Each row comes from the steps of one path. Every step used is in the known rows, and no mark comes twice. Write the path behind each row, first mark first.
Known rows
komo-sulu-lenu: [ -5.2  -7.2 -19.4  36.4 -14.9  12.2  -4.9  25.1  11.0  -6.7 -25.9   1.9
  13.8 -37.4   3.2   8.9  -5.5  23.7]
lenu-sulu-gopi-modep: [-15.5 -27.7  10.2  20.5  41.8  28.5  15.5  -5.7  10.6  20.1 -36.7 -24.9
  33.4 -27.9  18.7  -8.7   9.7   2.4]
bige-komo: [ -2.8  15.2 -17.0 -13.6 -18.4 -19.0  -7.9  -7.1  11.5  -8.7 -14.6  25.5
 -11.5   4.5  -2.2  -7.5 -20.6   1.7]
lenu-modep-komo-sulu-gopi: [-14.2 -14.9  -2.9  18.6  -5.7   7.1  -1.0  -4.6  -9.8  12.9 -42.4 -14.1
   7.3   2.5 -10.6  -3.6 -15.6   7.3]
lenu-sulu-gopi-modep-komo-bige: [-16.9 -22.6  -1.5  24.4  45.9  33.8   9.7  -1.2   9.8  23.8 -53.1 -28.4
  34.4 -12.9  27.3  -4.8  -2.7   1.9]
komo-modep-gopi: [ -1.2  10.7  -8.0 -13.0  42.7  30.8   8.9   0.4 -17.8   2.3 -29.4  -2.2
 -10.7 -32.6  -5.1   5.6 -15.8   8.4]
sulu-gopi-modep-komo-bige: [-23.5 -14.5 -28.6  -0.4  32.5  30.0   3.1  18.1 -10.6  22.5 -35.1  -7.8
  24.0  -1.2  26.1   7.8   0.3  -3.8]
fipitu-komo-sulu-gopi: [  7.3  -4.6   6.6  34.1  19.7   2.9   0.8   6.7  15.7  27.1 -25.7  -2.9
  25.4 -25.5  -0.3   2.8   0.4  13.8]
bige-komo-modep: [  5.6   9.8 -23.9 -19.6  14.7   1.2  -6.7  -0.8   3.1  -5.3 -27.4  29.2
 -25.2  -5.7   2.6  -3.2 -23.6  10.9]
lenu-sulu-gopi-modep-komo: [-23.2 -19.7   7.1  23.0  36.3  30.8  10.7 -10.1  12.8  19.0 -43.3 -30.7
  36.4  -5.6  11.4 -10.0   2.8  -4.5]
modep-gopi: [-15.2  21.4   1.5  -6.8   0.5   7.7   9.4  -8.4  -8.5  -2.1 -16.0  -7.6
   7.6 -26.1 -13.3   0.3 -15.0  -4.7]
modep-komo-sulu-gopi: [-19.3  10.0 -14.4  33.2  -4.5  13.8 -11.0   9.0  13.2  12.0 -34.2 -12.4
  20.7  13.8 -19.0   5.7 -16.4   5.5]
sulu-lenu-modep-komo: [-31.5 -16.6 -22.0   6.7  -1.1   8.0   2.0   5.6  -8.8 -20.7 -21.4  -7.8
   5.0   9.6  27.4  -3.4  -7.2   5.9]
fipitu-komo: [ 12.6   0.6  15.4   5.9  13.9  -5.4   2.4 -11.1   5.4  12.7  -5.1  -2.8
  11.1   3.9   5.2  -4.8   2.7  -5.0]
bige-komo-sulu-lenu-modep: [ -6.1  -2.3 -27.9  11.6 -31.7 -11.1  -7.7   7.9  10.3 -12.8 -43.3  25.0
  -5.1 -29.9   3.2  -5.0 -25.6  21.7]
komo-modep: [ 10.5  -7.0  -9.6  -7.4  42.5  25.1   1.5   7.4 -11.0   3.9 -16.2   4.4
 -16.5 -12.3   5.6   5.8  -4.2  12.1]
lenu-sulu: [  0.7 -10.1  23.1  23.9  18.5   8.7   6.9 -17.6  18.1   5.0 -22.9 -22.4
  15.6 -10.4   3.4 -11.9  -2.4   3.5]
modep-gopi-bige-komo-sulu-lenu: [-15.6  12.0 -31.7  -4.6 -19.0   1.0   8.0   5.2   2.9 -10.8 -61.0   6.1
  12.8 -57.9 -19.5   4.5 -28.4  -9.0]

Write each row's path
[ 13.9  -7.1 -25.1  -4.1 -29.0 -12.7  -2.2   4.0  10.6   3.3 -56.0  15.6
   1.3 -31.8 -29.1   3.4 -18.7 -13.6]
gopi-bige-komo-sulu
[ -4.9   0.2 -26.0   6.1 -16.9   0.7  -6.2  10.4  11.7  11.9 -45.7  22.9
   8.6 -31.9  -8.0  -1.0 -17.3  10.7]
bige-komo-sulu-gopi-modep
[-11.7 -10.8 -12.7  27.5 -15.7  13.0   5.2  13.5  -6.6  -5.7 -43.8  -4.6
  12.7 -56.0  -0.9   4.1 -14.5  23.5]
komo-sulu-lenu-modep-gopi
[ -7.4 -20.2 -19.1  22.4 -16.0  12.1   9.0  15.0  -7.9  -4.0 -58.3  -6.6
  15.2 -64.7  -7.2   6.8 -13.6  11.2]
komo-sulu-lenu-modep-gopi-bige
[-10.3 -23.5 -10.3  13.0  57.8  16.7  12.7  -1.0  21.8  11.8 -56.5  -9.9
  15.3 -36.0  13.4  -5.2  -9.0   6.2]
lenu-sulu-gopi-bige-komo-modep
[ 12.4 -10.9 -31.8 -27.4  10.8  -0.7   2.5   3.4  -0.5  -0.9 -50.0  19.0
 -14.1 -21.6 -10.4   3.8 -16.8 -14.1]
gopi-bige-komo-modep
[  2.0 -11.0 -37.7   1.2 -24.8  -8.9  -1.4  14.3  13.9  -8.2 -56.2  17.0
   5.7 -38.0 -12.3   5.6 -17.8  -7.0]
gopi-bige-komo-sulu-lenu
[ -0.4  -9.7  -6.3 -12.7 -22.6  -6.0  13.2 -14.2 -19.9   4.5 -65.8  -0.4
  -2.0 -52.0 -26.5  -4.8 -27.5  -8.5]
lenu-modep-gopi-bige-komo-sulu
[-29.0 -13.8 -32.4 -12.8  -3.7  -1.4  14.2   3.9 -12.2 -23.6 -44.6   6.3
   2.7 -42.0  20.8  -2.3 -17.5   1.0]
sulu-lenu-modep-gopi-bige-komo
[ -5.6  -6.6  -5.9 -13.3 -15.8  26.5  -1.2  -9.5 -16.5  10.2 -32.1 -13.7
  15.9  22.8 -12.8  -3.0   0.9 -29.5]
gopi-modep-komo
[ -1.0 -11.2   4.8  13.9 -23.7   3.7  -3.3 -12.8 -13.5   8.5 -42.3 -14.3
   0.5   9.7 -20.7  -5.7 -18.2   0.5]
lenu-modep-komo-sulu
[  4.0  -1.1 -15.4 -19.9  42.0  29.5  13.8   2.8 -19.7   4.0 -47.1  -4.6
  -7.0 -44.8 -12.6   9.9 -14.8  -6.2]
komo-modep-gopi-bige
[ -2.1 -18.1 -11.9  24.7   2.7  24.9   2.7  20.7  -0.6  25.4 -38.8  -2.9
  25.5 -45.2  -7.5   9.0   3.5  11.9]
komo-sulu-gopi-modep
[ -7.5  10.2 -25.6  14.7 -12.8 -10.4  -9.5  11.4  20.9   5.7 -34.8  25.2
   2.5 -25.5  -7.4  -0.3 -23.1  20.4]
bige-komo-sulu-gopi
[-29.7 -12.1 -20.0  -1.4  22.9  27.4   4.7   9.1  -6.6  17.0 -25.7 -10.5
  25.3   5.9  10.5   2.7   5.5 -10.6]
sulu-gopi-modep-komo
[-11.0  16.3 -19.2 -24.4 -11.9  -6.2  10.8  -9.5  -3.7  -5.4 -47.1   4.7
   4.2 -37.3 -24.4   0.2 -26.1 -22.3]
modep-gopi-bige-komo
[ -3.9 -21.8 -13.1  31.8 -16.3   9.4   0.1  18.0  -2.5  -4.6 -36.1  -0.8
   8.5 -42.0   5.9   3.8  -7.0  25.3]
komo-sulu-lenu-modep
[-13.8   8.6 -26.9   7.9 -31.6  -7.7  -2.5   3.0   5.5 -13.3 -51.3  21.2
  -1.6 -43.2  -3.7  -4.6 -33.4  19.0]
bige-komo-sulu-lenu-modep-gopi
[  2.9 -22.5 -33.5  -2.7 -26.7 -10.9   2.6   8.9   2.6  -6.3 -64.1  15.1
   1.1 -42.1  -9.4   1.6 -18.5  -5.3]
gopi-bige-komo-sulu-lenu-modep
[ -1.0 -18.2 -18.7  28.1   6.5   9.6   3.4  25.0   9.9  20.1 -43.5  -3.4
  22.1 -48.7 -14.8  13.2  -2.5   8.8]
komo-sulu-gopi-bige
[ -3.5  16.1 -18.4  -9.7 -22.8  -2.9   7.6  -4.8   0.2   0.5 -60.3   4.3
   8.4 -51.9 -35.7   2.7 -30.1 -15.6]
modep-gopi-bige-komo-sulu
